What can hang from each mark:
boga: butig gubuzen mefim meki
meki: mefim
vagot: bilor boga butig mefim
gubuzen: bilor mefim meki vagot
mefim: butig
butig: bilor boga gubuzen meki
bilor: boga butig mefim

Every row comes from one small tree of marks. The marks that hang from a mark follow it in brackets, in alphabetical order. Every link used is in the known rows. Which tree was each row made from?
Known rows:
mefim{butig{bilor boga{meki}}}: [8.0 4.9 4.3 11.7 -0.6 2.5 1.4 12.3 -7.0 0.1 2.4 -5.5 3.5 -10.5 -13.2 1.5 8.4 -4.2 3.5 -7.7 6.9 6.8 7.3 -5.2 5.1 3.3 13.6]
butig{bilor boga{mefim} gubuzen{vagot} meki}: [8.6 8.4 -12.7 40.5 7.0 1.3 -7.0 4.8 -3.4 16.3 -0.3 2.9 6.6 -29.4 -20.0 15.0 -19.5 -1.9 1.7 3.6 11.0 7.4 28.9 2.9 6.7 7.2 42.2]
bilor{boga butig}: [7.0 2.0 5.6 20.8 4.4 -5.6 0.4 11.3 -10.0 4.5 2.4 -26.1 2.4 -2.1 -6.8 -2.8 0.6 4.5 11.3 -3.9 2.1 1.2 3.3 -10.2 1.5 1.5 5.9]
butig{bilor{mefim} boga}: [-1.3 6.8 3.8 28.2 5.2 0.8 -5.4 2.6 -8.1 7.4 -3.7 -2.3 5.8 -1.9 -11.0 -1.1 18.8 1.4 -5.7 -1.3 3.1 8.7 6.0 0.1 4.0 4.7 15.0]
bilor{butig{boga}}: [7.0 2.6 4.9 10.2 2.7 -2.8 1.8 8.4 -9.7 3.0 4.0 -16.8 6.5 -1.0 -7.9 5.1 1.2 3.2 8.3 -0.3 4.5 2.4 7.1 -4.7 2.6 3.3 21.1]
meki{mefim{butig{bilor{boga}}}}: [-10.8 2.9 -1.8 26.0 5.2 -4.5 -3.8 7.5 -4.2 -0.1 2.8 -13.7 -0.9 -2.7 1.3 -2.9 8.6 -1.7 4.1 -5.4 9.7 6.9 7.1 -7.4 2.6 8.3 1.3]
vagot{mefim}: [-13.3 -0.8 -8.2 10.3 0.0 2.1 -3.5 6.9 8.6 -1.4 -1.6 -4.6 0.5 3.5 2.0 1.9 7.8 2.5 0.9 -1.0 9.4 4.5 2.1 -6.6 -1.9 0.6 -0.5]
butig{bilor}: [4.8 4.6 -3.1 3.4 2.1 6.3 -3.0 3.2 -1.4 0.3 -1.2 6.3 -1.5 -10.4 -2.8 -5.8 6.3 -3.5 -8.3 -7.8 -1.7 4.8 -0.4 6.1 1.7 1.9 -4.7]
boga{gubuzen{bilor meki vagot{butig}} mefim}: [-6.6 3.0 -19.9 53.4 -3.9 -0.8 -4.2 14.8 1.5 3.7 2.7 -5.3 0.3 -12.7 0.5 8.5 -52.4 18.9 1.8 -2.6 0.4 -1.1 23.2 -0.8 4.7 15.9 6.0]
butig{boga gubuzen{mefim} meki}: [3.9 2.9 -6.4 30.7 5.2 -3.7 -3.1 1.8 -1.9 10.5 0.4 -0.9 6.6 -6.6 -17.3 14.0 -3.4 -1.3 13.6 8.6 17.2 4.1 28.6 -6.4 9.5 -0.3 29.8]
butig{bilor{boga{gubuzen{vagot}} mefim} meki}: [0.0 6.0 -11.5 41.6 8.1 -3.6 -5.5 6.0 -1.2 6.5 -2.6 -6.2 2.2 -6.3 -13.7 0.6 -4.0 15.0 1.8 -4.6 5.6 8.2 12.0 -1.0 4.9 6.4 16.0]
bilor{boga mefim{butig}}: [-7.4 1.4 8.9 41.6 5.7 -6.9 -4.3 5.2 -11.5 1.1 -1.5 -29.5 4.0 14.5 -6.8 -3.8 15.7 1.7 8.3 -1.1 9.1 5.2 1.9 -18.9 2.7 5.0 2.4]
boga{butig{bilor meki} gubuzen{vagot} mefim}: [-4.6 6.3 -23.3 37.6 6.5 6.5 -2.9 17.3 -0.5 -2.9 4.3 -16.5 -4.4 -4.5 -6.9 7.0 -67.0 18.7 7.5 -8.4 9.4 6.4 28.0 9.0 3.4 14.9 14.9]
vagot{bilor{butig{gubuzen meki}} boga mefim}: [-10.8 -1.0 -22.1 35.3 -4.6 -6.2 -5.5 17.3 13.8 0.3 2.6 -13.1 6.5 -7.6 -9.4 9.9 5.9 -5.8 9.8 -7.4 6.8 5.8 10.0 -15.3 2.1 3.0 16.4]
vagot{boga mefim}: [-12.8 -1.3 -10.3 14.1 -5.0 -4.7 -2.5 10.8 9.5 3.4 -3.1 -6.9 3.9 1.3 -2.5 3.4 11.4 -4.8 2.7 -12.6 4.4 3.8 2.7 -13.8 -0.8 -2.1 11.6]
bilor{boga}: [1.6 0.8 5.1 16.4 1.2 -5.2 -0.3 4.3 -2.9 8.8 -3.1 -9.9 -0.7 -3.5 -4.6 -4.3 2.4 5.8 4.6 -0.2 -1.8 0.0 0.5 -6.7 0.2 -2.7 -3.0]
mefim{butig{bilor boga gubuzen meki}}: [13.0 4.3 0.0 18.6 3.4 2.0 -0.9 9.6 -7.9 5.4 4.2 -7.0 4.7 -12.0 -16.6 8.6 -0.3 -7.7 8.9 -4.1 13.6 7.2 17.2 -7.1 8.3 1.7 23.3]
boga{butig{bilor} gubuzen{meki} mefim}: [-5.4 5.0 -17.4 39.5 3.3 7.7 -1.6 21.2 -0.1 -3.7 8.4 -17.7 -7.0 6.7 -4.1 1.5 -61.7 13.7 7.8 -13.2 5.2 7.5 28.7 8.8 5.4 12.6 -5.7]
boga{butig gubuzen{mefim meki}}: [-3.0 1.5 -11.4 29.5 -0.1 0.2 1.9 17.2 -0.7 -4.4 5.1 -16.4 -3.6 16.6 -3.8 4.8 -43.6 11.4 8.9 -6.7 11.0 1.7 25.7 2.3 8.0 7.4 -2.9]
bilor{mefim{butig{boga{meki} gubuzen}}}: [-6.5 1.1 5.6 35.7 4.6 -5.6 -4.3 3.5 -8.6 -0.5 4.3 -18.0 7.4 16.1 -7.7 5.4 5.8 -12.6 9.4 0.5 14.9 5.5 11.5 -13.2 4.7 6.4 15.2]
mefim{butig}: [3.8 -0.1 4.3 1.9 -0.8 2.0 1.6 6.1 -6.8 -6.0 2.6 -12.7 1.2 0.4 -2.9 1.4 3.8 -2.9 5.2 -4.1 7.3 2.0 0.9 -9.2 2.5 2.5 3.7]
mefim{butig{bilor gubuzen{vagot} meki}}: [13.2 3.6 -5.4 15.9 2.4 2.6 -2.3 7.5 -6.5 0.3 3.5 -5.8 3.7 -16.6 -11.8 8.7 -6.7 -11.5 2.8 -5.3 13.3 4.0 12.8 -5.1 6.3 5.0 21.4]
butig{bilor gubuzen{mefim}}: [5.4 4.0 -5.1 24.5 5.9 6.8 -8.8 2.6 -3.8 1.3 0.2 3.2 -0.7 -9.7 -2.8 -3.9 0.9 -21.8 -3.3 -6.6 12.0 4.8 14.4 0.3 6.8 2.1 -5.6]
vagot{butig{bilor}}: [6.8 5.5 -7.1 2.3 -2.3 5.7 -0.3 5.6 -4.2 -6.6 0.9 4.0 -2.1 1.9 -4.5 0.7 -1.7 -10.7 -3.7 -5.7 -1.9 2.2 2.7 -3.1 2.9 -0.2 -11.5]
butig{bilor{mefim} boga{gubuzen{vagot} meki}}: [-1.7 6.5 -2.4 43.4 3.7 -6.3 -4.1 8.3 -2.6 10.8 -0.3 0.7 7.0 -6.4 -12.6 4.1 -11.0 4.2 -2.3 -4.4 5.4 7.3 16.3 2.8 4.4 7.0 26.6]
vagot{bilor{boga{butig gubuzen meki} mefim}}: [-13.9 0.9 -8.5 47.9 0.4 -7.3 -4.1 11.7 5.3 -1.0 2.4 -15.1 -0.8 9.7 -6.2 -1.7 -16.3 7.2 7.9 2.2 0.8 4.1 7.5 -3.8 1.6 7.3 -10.3]

Write each row's tree:
[-9.5 -0.2 -11.4 33.5 -3.9 -14.5 0.2 17.3 6.5 6.2 6.1 -4.0 2.6 -2.5 -1.4 1.2 -24.2 -3.0 12.6 -19.5 -0.4 1.1 14.6 -5.8 3.8 6.0 11.4] | vagot{boga{gubuzen{bilor{butig}} meki{mefim}}}
[-5.8 3.4 -12.7 39.8 3.5 -2.0 -1.3 10.3 2.5 11.1 1.5 -2.9 2.9 -10.6 -12.0 8.9 -28.6 30.7 15.7 2.9 5.1 5.9 24.9 -0.7 5.7 7.4 24.3] | butig{boga{gubuzen{bilor} mefim} meki}
[1.2 -0.2 -2.5 34.6 1.1 -7.4 -7.3 -1.1 -1.5 9.9 -0.3 -5.6 4.8 -9.6 -2.8 8.2 -13.1 -16.6 -2.0 7.9 6.4 -3.0 9.3 -4.9 1.5 3.8 12.5] | butig{gubuzen{vagot{bilor{boga mefim}}}}
[7.6 0.2 -5.8 33.6 -4.0 -8.3 -4.0 3.3 1.8 13.0 1.0 0.2 5.0 -16.7 -7.1 13.0 -16.8 -13.2 -4.2 7.5 2.8 -4.4 14.5 -1.3 4.2 3.8 15.5] | butig{gubuzen{meki vagot{bilor{boga}}}}
[-0.1 3.1 -5.0 21.4 -3.3 -6.9 2.7 8.0 -3.1 3.7 3.5 -3.6 2.1 9.6 -6.4 11.3 -18.1 2.2 6.6 1.9 2.5 0.3 17.0 -8.1 5.0 -0.2 6.7] | vagot{butig{boga{gubuzen{meki{mefim}}}}}
[-10.3 1.9 -16.1 51.8 -1.2 -1.0 -3.2 19.8 3.1 -1.1 6.5 -8.2 0.2 -16.1 -0.9 3.6 -53.5 11.5 11.9 -9.4 8.0 2.2 21.9 -2.5 3.2 17.7 10.6] | boga{gubuzen{bilor vagot} mefim{butig} meki}
[-5.6 -0.3 -12.6 18.6 -10.3 -8.9 -0.1 9.3 13.1 0.6 0.6 7.0 2.8 -11.9 -9.2 2.4 2.7 -7.3 1.9 -7.4 -9.4 0.7 0.6 -3.9 1.1 1.1 4.4] | vagot{bilor boga{meki}}
[-2.3 2.8 -18.6 16.3 -7.4 -6.4 -0.9 8.7 4.4 2.1 -5.3 -2.6 7.1 -8.5 -9.5 17.1 -3.3 -3.4 -3.1 -1.9 4.6 -1.3 7.3 -13.2 0.6 2.9 30.8] | gubuzen{vagot{boga butig{meki} mefim}}
[-2.2 1.0 -6.6 40.5 1.8 -2.0 -5.9 9.7 -0.2 1.2 3.9 -18.6 0.7 -11.2 -4.9 -0.6 -9.3 0.5 9.0 4.2 1.2 2.7 7.7 -7.2 1.4 6.1 -4.9] | vagot{bilor{boga{mefim} butig{gubuzen}}}
[-5.1 1.6 1.9 34.9 5.9 -4.8 -4.4 1.9 -8.7 0.5 3.1 -18.8 7.8 14.4 -10.5 8.3 6.5 -5.3 10.7 3.0 16.1 6.5 13.1 -13.6 5.7 6.4 21.1] | bilor{mefim{butig{boga gubuzen meki}}}
[1.6 5.3 -7.5 24.0 -2.9 -0.4 -3.1 1.3 -8.6 -3.0 -8.8 -3.2 6.7 -10.0 -8.0 10.7 5.8 0.9 -7.7 9.4 10.3 -2.3 11.1 -10.5 4.9 7.2 21.1] | gubuzen{mefim vagot{butig{boga}}}
[-2.8 1.1 -16.7 34.8 -13.4 -8.7 -2.1 14.3 8.9 4.8 -4.4 -4.7 9.8 -22.1 -11.8 17.7 6.9 2.7 -10.6 -0.1 1.2 -0.4 7.5 -10.2 3.3 9.9 32.4] | gubuzen{meki vagot{bilor boga mefim{butig}}}
[3.2 0.2 -7.3 35.9 -2.6 -7.6 -5.6 0.7 1.7 8.5 2.1 -0.3 6.5 -10.1 -5.9 14.4 -14.3 -15.7 -5.4 8.4 5.2 -3.0 14.7 -0.9 4.3 6.9 17.8] | butig{gubuzen{meki vagot{bilor{mefim}}}}
[-7.7 2.8 -19.0 34.2 2.4 3.5 -1.0 20.1 0.5 -4.7 3.2 -12.2 -4.9 7.9 -3.8 0.9 -45.9 19.6 14.0 -7.7 11.7 3.2 24.2 3.3 8.6 12.2 -5.7] | boga{butig{meki} gubuzen{bilor mefim}}
[8.0 3.4 4.6 12.6 1.3 3.9 -0.9 10.4 -9.3 -1.5 0.4 -12.9 0.0 -9.4 -6.9 -4.9 10.1 -2.3 1.6 -9.8 5.3 5.3 0.4 -8.4 3.8 2.4 -0.9] | mefim{butig{bilor{boga}}}
[2.2 1.3 -3.8 39.8 3.0 -11.5 0.5 19.8 -1.7 7.1 5.3 -24.5 3.8 -4.8 -7.7 2.9 -26.7 7.8 14.9 -7.6 7.6 1.0 14.2 -9.3 1.1 3.9 17.5] | bilor{boga{gubuzen{vagot{mefim}} meki} butig}
[-2.1 0.4 -11.8 30.1 -3.0 -7.3 -1.1 13.6 0.9 3.8 -0.1 -7.1 3.6 -4.6 -4.4 0.4 -13.4 6.8 10.1 -16.0 2.0 0.7 13.0 -9.2 6.3 3.9 12.0] | vagot{boga{gubuzen{bilor{butig{meki}} mefim}}}
[-13.5 0.2 -12.0 13.2 -4.6 -1.9 -0.7 18.2 7.1 0.1 -1.0 -15.6 1.2 10.8 -4.7 4.2 -4.6 -7.2 5.5 -14.9 6.3 4.4 7.2 -10.9 0.0 0.5 8.4] | vagot{boga{butig} mefim}
[-10.1 0.9 -5.7 20.8 1.5 -7.7 -0.5 9.0 4.9 -2.8 8.9 -2.5 -0.1 2.7 -2.2 3.7 -9.9 -14.9 11.5 -4.6 10.7 4.1 14.0 -3.4 2.6 6.3 5.0] | boga{meki{mefim{butig{gubuzen}}}}
[-12.9 2.8 -24.9 34.9 -5.2 -0.3 -3.7 15.0 13.8 -5.1 -1.9 -6.3 -0.7 -0.1 -11.2 8.5 6.4 9.9 7.2 7.2 4.3 6.0 6.9 -16.3 1.5 0.7 -10.4] | vagot{bilor{boga} butig{meki} mefim}
[-5.2 3.8 -13.9 17.6 -5.6 -4.3 -1.6 14.9 5.6 3.5 -3.7 -4.4 4.8 -11.1 -8.2 9.4 -10.2 -8.9 -5.8 -9.6 4.8 1.1 7.1 -3.0 -0.5 6.9 26.9] | gubuzen{vagot{boga{butig{bilor} meki} mefim}}
[4.6 6.8 -7.7 21.4 -2.0 1.1 0.7 11.5 -3.2 -1.6 1.7 3.8 0.5 1.3 -11.0 4.2 -12.2 -3.7 3.4 -5.4 3.6 4.0 16.3 -5.0 6.4 -0.2 0.7] | vagot{butig{bilor boga{gubuzen{mefim} meki}}}
[-9.9 -0.2 -13.1 21.5 -5.2 -4.1 -1.5 19.3 7.8 4.3 1.8 -15.3 2.2 9.7 -6.7 8.8 -12.3 -15.5 7.0 -14.7 9.0 3.6 15.2 -11.0 2.7 0.5 11.0] | vagot{boga{butig{gubuzen{meki}}} mefim}
[7.9 1.0 2.2 33.6 4.0 -10.3 0.3 13.2 -9.4 9.3 2.6 -27.8 3.9 -5.6 -4.6 1.4 -24.2 11.5 10.9 -4.6 4.1 -1.5 9.8 -8.9 1.5 2.8 16.8] | bilor{boga{gubuzen{vagot}} butig}
[3.4 3.8 -11.8 15.5 -1.0 -1.1 -0.6 12.9 -1.1 1.6 1.0 -7.4 0.6 0.8 -12.4 3.9 -12.3 -14.7 6.6 -16.1 4.7 3.6 15.6 -3.5 6.5 1.8 11.9] | vagot{boga{butig{bilor gubuzen{mefim} meki}}}
[-9.6 0.5 -14.6 44.8 3.1 3.9 -3.9 16.0 0.2 -2.3 5.7 -14.4 -2.5 -6.5 0.9 -0.1 -43.2 23.0 16.5 -8.5 8.7 5.3 20.4 -5.3 4.9 13.2 -0.1] | boga{gubuzen{bilor} mefim{butig{meki}}}
[-13.9 1.7 -16.9 33.1 -6.6 0.0 -4.8 14.4 10.5 -4.9 -2.5 -8.6 -1.3 2.1 -4.7 3.9 7.8 2.5 2.5 5.6 2.3 3.9 2.0 -17.1 -0.3 0.1 -19.2] | vagot{bilor{boga} butig mefim}
[-2.7 3.3 -17.1 13.5 -3.8 -1.5 -1.6 5.8 3.4 -1.4 -4.1 -1.4 4.8 -7.6 -6.5 16.0 -5.9 1.6 -4.3 5.9 8.1 -0.7 7.0 -8.1 0.0 4.8 22.1] | gubuzen{vagot{butig{meki} mefim}}
[-1.1 -0.4 -4.6 26.4 1.2 -7.8 -3.3 2.8 2.2 8.6 7.1 -1.2 1.7 0.5 -1.4 9.3 -15.8 -17.3 4.1 1.1 8.2 -0.2 19.5 -1.4 5.2 2.9 6.3] | butig{gubuzen{meki{mefim}}}
[0.0 8.1 -6.6 29.6 6.9 -0.2 -3.9 3.4 -3.6 7.4 -2.6 1.0 6.6 -4.6 -20.3 5.8 16.5 11.8 1.0 1.0 6.0 11.5 13.3 0.8 6.5 5.9 28.5] | butig{bilor{mefim} boga meki}
